Each row comes from the steps of one walk. Every step used is in the known rows, and no mark comes twice. Write the walk behind each row, first mark first.
Known rows
H/B/A: 41,-21,-5,-2,-2,-13,7,15,0,8,11,22,-22,2,0,-1,-7,-1,3,46,-8,-5,-21,34,10,15,-8,-5,8,27,-28,-19,11,0,26,5,18,-42,-19,10,-20
T/B/A/C/L: 4,16,23,24,-10,-5,10,-8,14,-6,33,-1,-20,-14,29,-29,19,23,-29,23,12,17,-16,40,-15,37,4,12,-11,-21,-28,-22,-4,2,-13,-24,8,-39,17,3,-8
T/H/B/A/C/L: 20,27,-14,4,-12,-7,-12,-13,9,-16,0,4,2,9,14,0,10,13,6,38,5,34,-13,-5,-8,26,-13,17,17,23,-11,3,13,19,-37,6,22,-28,35,21,1
H/B/T: 10,-14,-4,-18,-3,-16,8,1,-3,2,10,13,-24,19,-20,6,-7,14,7,48,-4,3,-19,13,6,26,-6,-27,18,30,-32,0,10,5,25,-6,8,-38,0,7,-1
H/B/T/C/L/A: -19,8,-19,-12,-24,-12,46,-24,8,-1,-26,8,18,20,19,-31,-9,27,1,19,4,38,11,-15,-9,43,-15,11,-9,22,0,-6,17,8,-29,10,-1,-36,24,21,-4
T/C/L: 3,-1,-10,-33,-23,-4,48,-7,-3,-4,28,0,7,-8,24,-11,12,17,-38,-15,8,6,4,13,-13,29,10,6,-9,-4,-2,-12,-16,-25,-15,-9,-8,-30,22,5,-6
B/T/C/L: -4,-3,-10,-24,-16,-8,50,-26,7,-17,16,-10,-7,11,15,-10,6,17,-30,-3,-2,13,6,7,-10,45,0,10,1,-4,-12,19,-8,-7,-4,-26,-9,-35,41,17,-10
L/H/B/A/C: 6,-5,-4,23,2,-19,-3,-18,13,-13,-11,11,-27,8,2,24,10,1,14,61,15,18,-35,23,11,-11,-9,10,-21,4,-20,-20,-3,19,17,-6,8,-28,-29,12,-32
B/A/L: 56,-29,-3,5,-12,5,15,10,-23,8,17,-1,-22,-18,11,8,3,15,-5,40,-14,-9,-34,34,-17,10,-9,15,-1,10,-18,8,-5,-33,23,3,8,-28,-4,7,-6
C/A: 25,14,-1,-39,-21,-12,16,3,-25,15,17,15,-4,-1,14,2,3,11,-31,23,4,-22,0,16,3,-3,21,-13,-8,14,-1,-6,-9,-18,39,13,14,-52,-3,1,11
C/L/H/B/A: -16,-3,-2,18,-2,-10,17,3,17,-1,3,-14,-47,14,26,-6,-2,18,-2,30,4,-6,-14,4,9,4,-9,7,-3,-10,-19,-39,4,4,13,-7,12,-20,-32,16,-16
C/L/A/B: -37,11,-4,-15,-40,16,42,23,-9,30,17,20,34,-35,32,-49,9,53,-32,32,12,-5,1,16,-20,56,28,-16,-23,3,-11,-37,-1,-41,-28,18,-1,-39,-10,7,9
H/B/A/C: 33,-7,-2,5,-6,-17,-11,-6,4,-9,-4,27,-4,6,-2,15,10,-1,7,58,8,18,-32,41,-2,18,-9,0,-5,19,-26,-7,3,17,11,5,15,-41,-4,10,-20
C/L/A/H/B/T: -44,7,-18,4,-32,7,20,-6,-4,15,-40,-10,1,31,24,-14,-13,48,8,32,-2,15,8,-40,-19,20,-24,-3,-1,48,-9,2,36,-1,-34,15,7,-21,3,5,9
C/A/H/B: 17,18,-9,-23,-19,-10,-5,-3,-24,18,-17,6,8,20,14,15,-8,15,1,36,-6,-7,11,-7,-1,-41,2,-11,-9,50,-5,-19,7,-9,12,18,9,-32,-20,-11,17
T/H/B/A: 54,-6,-20,-9,-3,-9,-1,0,-3,2,11,20,-11,-3,-7,4,-14,-3,17,53,-12,7,-16,13,10,9,-10,12,30,47,-19,-2,23,3,-3,15,21,-34,8,18,-4
L/H: -18,-18,-5,-8,-9,-6,31,4,-12,8,25,2,-37,-15,0,16,3,18,-17,22,12,-20,-23,12,9,-7,20,-9,-11,-2,-10,-23,-11,-25,26,-10,-2,-27,-36,-3,-9
B/T/C/A/H: 22,14,-21,-22,-21,-7,32,-44,-14,-16,-23,-1,8,22,16,17,-4,4,-15,17,-16,10,23,-12,-3,-21,-8,34,-18,44,0,33,2,-7,9,-18,-4,-45,22,10,-12
A/B/T/H: 7,-2,-10,-21,-13,7,17,-10,-5,7,35,15,16,-29,-18,-10,3,26,-8,59,-10,5,-12,10,1,39,14,0,22,30,-29,15,7,-25,-17,-17,1,-47,23,18,7
L/A/H/B/T: -17,-13,-27,3,-23,2,14,-12,-13,13,-41,12,2,20,1,2,-18,30,19,52,-3,14,-2,-24,-11,5,-19,-3,-3,67,-13,6,37,-1,-14,15,8,-30,-12,4,-2
L/A: -1,-10,-16,-22,-27,-1,39,16,-27,25,4,33,10,-20,6,-15,-6,26,-15,27,14,-9,-13,13,-9,24,18,-11,-14,30,-2,-13,8,-30,5,30,7,-44,-12,0,-1
H/B/T/C/L: -1,4,-9,-25,-13,-16,33,-22,14,-13,4,-8,-6,25,9,-11,1,13,-7,12,-2,29,6,1,-5,36,-13,1,7,7,-18,-1,1,9,-9,-16,-7,-28,27,13,-1
L/A/H/B: -4,-8,-26,-7,-27,5,17,9,-23,25,-30,17,19,3,6,-1,-16,29,16,39,4,7,-4,-9,-13,-12,-5,-9,-13,61,-3,-26,25,-17,-19,32,6,-24,-29,-11,5
L/H/B: -8,-13,-6,-11,-3,-17,14,5,-2,12,11,3,-28,-4,-13,14,-1,15,7,37,10,-6,-24,10,16,-16,10,-20,-8,8,-11,-40,-5,-7,22,-2,-1,-19,-49,-6,2
L/H/B/T/C/A: 11,20,-12,-17,3,-33,26,-46,9,-11,-20,-1,-13,31,1,12,-7,1,7,34,-5,21,4,-6,26,-26,-4,19,-26,11,1,-10,0,18,29,-19,-8,-38,-11,20,-5

Write each row's walk
2,0,-14,12,-2,-17,38,-20,24,-11,-3,-10,-25,12,28,-4,0,3,-5,16,2,19,-3,10,8,-1,-15,32,-19,-11,-8,-33,-2,6,-8,-17,-3,-16,-14,25,-29
T/C/L/H/B/A
4,7,4,10,-22,-3,11,-5,8,-22,10,6,-14,4,33,0,22,15,-30,26,12,7,-21,27,-18,42,0,12,-4,-8,-13,6,-7,-1,-5,-6,16,-39,24,17,-22
B/A/C/L
4,17,9,-26,-17,-7,14,-9,-10,12,18,19,14,-5,9,-18,6,25,-27,58,-10,-14,0,29,6,26,22,-12,-12,11,-27,2,-6,-18,32,-14,5,-67,5,16,4
C/A/B/T
24,-26,-16,8,-15,12,18,3,-16,-1,2,6,-22,-1,19,18,-3,5,-11,28,-11,-16,-8,16,-7,-7,-10,20,-2,42,-21,7,14,-26,11,-4,12,-32,-10,5,-32
B/A/H
11,-18,-6,16,7,-13,14,2,8,5,1,8,-47,6,4,12,-7,2,13,50,0,-8,-26,20,20,-11,-7,7,-7,8,-20,-30,5,3,33,-6,9,-26,-43,11,-28
L/H/B/A
58,-24,-3,9,-4,-7,-3,15,-12,15,6,2,-10,-6,3,7,-2,14,15,53,-17,3,-34,32,-9,3,-19,6,4,16,-24,-13,2,-16,16,9,11,-19,-16,3,2
H/B/A/L
-11,3,-19,-8,-19,-2,27,-30,11,-14,-16,-18,1,34,17,2,-2,22,2,11,-8,31,15,-25,-15,8,-25,13,-1,32,-13,9,10,5,-34,-20,-11,-15,23,8,-8
A/H/B/T/C/L
-23,13,-15,-19,-38,5,62,-1,0,16,8,23,56,-36,34,-50,10,40,-33,19,9,18,8,20,-19,52,20,10,-38,0,1,-37,-6,-40,-46,5,-14,-40,8,15,-7
T/C/L/A/B
-33,3,-1,-10,-10,-13,19,8,8,12,14,-19,-33,8,14,-2,4,29,-6,15,16,-4,-12,-10,3,0,8,-21,-3,-10,-14,-43,-10,-3,3,0,-2,-12,-35,-3,8
C/L/H/B
-48,9,-4,-4,-36,13,40,2,-2,16,6,12,22,-15,27,-47,5,56,-27,44,5,3,-1,3,-17,67,12,-11,-14,5,-22,-7,12,-27,-22,0,-1,-47,13,22,4
C/L/A/B/T
25,-17,-12,-25,-4,-21,27,-25,8,-14,5,13,0,15,-19,6,-5,-1,6,35,-5,27,-7,19,4,19,-12,2,3,24,-17,2,2,9,7,-13,-7,-38,14,12,-13
H/B/T/C
7,-22,-5,2,-10,0,19,5,-21,18,18,-23,-26,-25,0,20,7,32,-3,26,6,-10,-36,7,-9,-22,12,4,-16,-8,-1,-13,-24,-42,18,-9,-11,-6,-36,-13,9
A/L/H
22,-27,-6,26,-4,3,21,2,-10,3,9,-18,-41,-22,12,18,1,21,3,40,-8,-12,-38,21,-4,-16,-6,26,-17,-8,-13,-5,-12,-30,23,-12,2,-17,-34,6,-14
B/A/L/H
-41,17,0,0,-14,-15,0,-10,13,-6,1,-12,-16,9,12,12,20,29,-6,28,32,21,-26,-2,-5,2,7,-12,-19,-18,-11,-31,-14,11,-11,-4,-5,-10,-23,-4,6
A/C/L/H/B
22,-17,-13,-24,-8,-10,43,-25,-1,-15,12,10,-5,4,-8,6,0,2,-15,16,-4,14,-8,21,0,29,0,13,-2,16,-18,23,-4,-10,11,-23,-7,-44,27,14,-22
B/T/C
-38,6,-25,-1,-45,20,38,10,-22,17,-18,-3,11,-4,39,-15,-4,47,-23,6,8,-5,8,-28,-29,11,3,0,-16,36,3,-8,17,-35,-36,23,8,-23,-4,-3,5
C/L/A/H
13,16,-4,-10,-14,-8,18,-6,-26,20,3,-22,-16,-12,17,17,6,32,-9,27,0,-16,-18,-4,-1,-44,16,9,-28,-11,13,-11,-20,-32,33,2,-2,-20,-34,-5,24
C/A/L/H
-3,-19,-3,11,2,-10,4,-9,0,7,-4,-30,-37,6,-13,21,-4,35,26,54,-4,12,-37,-5,0,-16,-16,-2,-1,0,-19,0,-7,-4,19,-16,-6,-9,-32,-1,11
A/L/H/B/T
0,-19,-12,-7,-10,-2,2,-10,-8,1,-12,-3,-19,24,-8,21,-11,17,16,43,-9,6,-9,-8,-3,-5,-16,-10,15,51,-33,9,18,2,2,-11,4,-24,-7,-3,-2
A/H/B/T
1,-10,-36,-3,-21,-2,36,-31,-6,0,-48,17,25,19,1,1,-17,15,21,36,-6,39,8,-16,-11,-2,-25,22,-18,63,-2,4,29,0,-33,6,-10,-32,5,10,-17
L/A/H/B/T/C
9,-18,-7,4,-1,-12,4,9,-11,20,8,-19,-21,-10,-8,19,2,31,21,44,3,2,-36,5,-3,-29,1,-9,-9,-1,-6,-31,-15,-21,13,2,-9,-1,-48,-14,19
A/L/H/B
7,10,3,7,-14,-13,-6,-4,10,-11,0,6,-10,17,23,-2,15,14,-8,39,12,19,-22,22,-11,32,-12,-2,-4,2,-25,-13,2,19,-9,3,16,-34,13,15,-13
H/B/A/C/L
31,-17,15,42,5,-4,19,0,2,17,31,-24,-51,-39,10,-7,-1,26,4,40,-8,1,-32,33,-1,-18,-5,30,-23,-21,-19,-34,-11,-28,15,-30,-6,-13,-42,-6,-2
T/B/A/L/H
-6,-19,4,-16,-15,1,22,5,-3,10,33,18,4,-20,-7,-12,6,26,-22,56,-6,-10,-19,35,0,45,18,-21,2,10,-40,6,-6,-24,12,-22,-4,-53,0,11,-7
A/B/T
68,-10,-21,7,-4,-3,-10,6,-15,11,5,-2,-3,-13,-6,10,-8,14,30,56,-20,18,-29,6,-10,-3,-19,25,24,38,-13,6,13,-14,-16,16,12,-15,10,9,14
T/H/B/A/L
-10,8,-24,-12,-27,9,34,-10,-14,20,2,28,37,-32,-8,-29,-9,37,-2,67,-7,12,-8,-3,-5,46,16,7,6,46,-11,11,26,-28,-33,8,5,-53,22,22,5
L/A/B/T/H
48,10,-8,-21,-14,-13,28,-38,-18,-9,-6,-9,18,6,11,8,6,15,-9,23,-19,16,-3,5,-9,-6,-6,29,-19,10,6,30,-16,-20,18,-11,-6,-40,33,12,12
B/T/C/A/L
27,-16,6,27,-7,7,18,2,-5,9,25,-1,-31,-20,13,-9,-7,11,-6,27,-13,-3,-5,30,-6,-9,-5,24,-4,31,-34,-23,13,-22,-3,-24,2,-31,-18,-7,-16
T/B/A/H
31,16,-7,-35,-13,-21,35,-40,-7,-11,-2,13,5,18,7,4,-1,0,-21,19,-9,10,10,11,5,8,1,19,-13,19,2,24,-5,-6,28,-16,2,-60,32,20,-6
B/T/C/A
-39,23,-17,-9,-33,11,34,-7,-3,15,5,7,31,-26,18,-46,-3,53,-15,45,-3,14,4,-19,-16,64,13,9,8,27,-6,4,23,-24,-51,8,5,-46,37,30,17
C/L/A/B/T/H
41,18,-10,-45,-16,-18,36,-18,-19,1,15,19,23,-4,14,2,4,-5,-30,10,-1,2,10,19,1,-10,18,12,-20,17,10,-4,-16,-18,23,2,-2,-50,15,7,-4
T/C/A
27,-10,-2,6,-14,-6,5,-7,-4,-15,10,26,-12,-4,4,15,15,-1,-17,46,9,6,-30,43,-6,24,3,9,-11,11,-22,9,-5,-4,14,-3,14,-48,10,11,-33
B/A/C
17,-17,-18,4,4,-16,24,-37,9,-4,-12,-24,-13,5,-12,22,0,18,28,40,-8,35,-25,0,0,-19,-20,24,-17,0,-8,-1,-12,-6,2,-27,-23,-6,-10,6,-2
A/L/H/B/T/C
11,-16,-15,-15,-17,0,5,12,-18,13,-1,4,-2,5,-3,18,-4,17,9,30,-1,-1,-8,2,-7,-21,-3,-17,6,49,-21,-17,8,-13,-5,6,1,-19,-26,-17,5
A/H/B
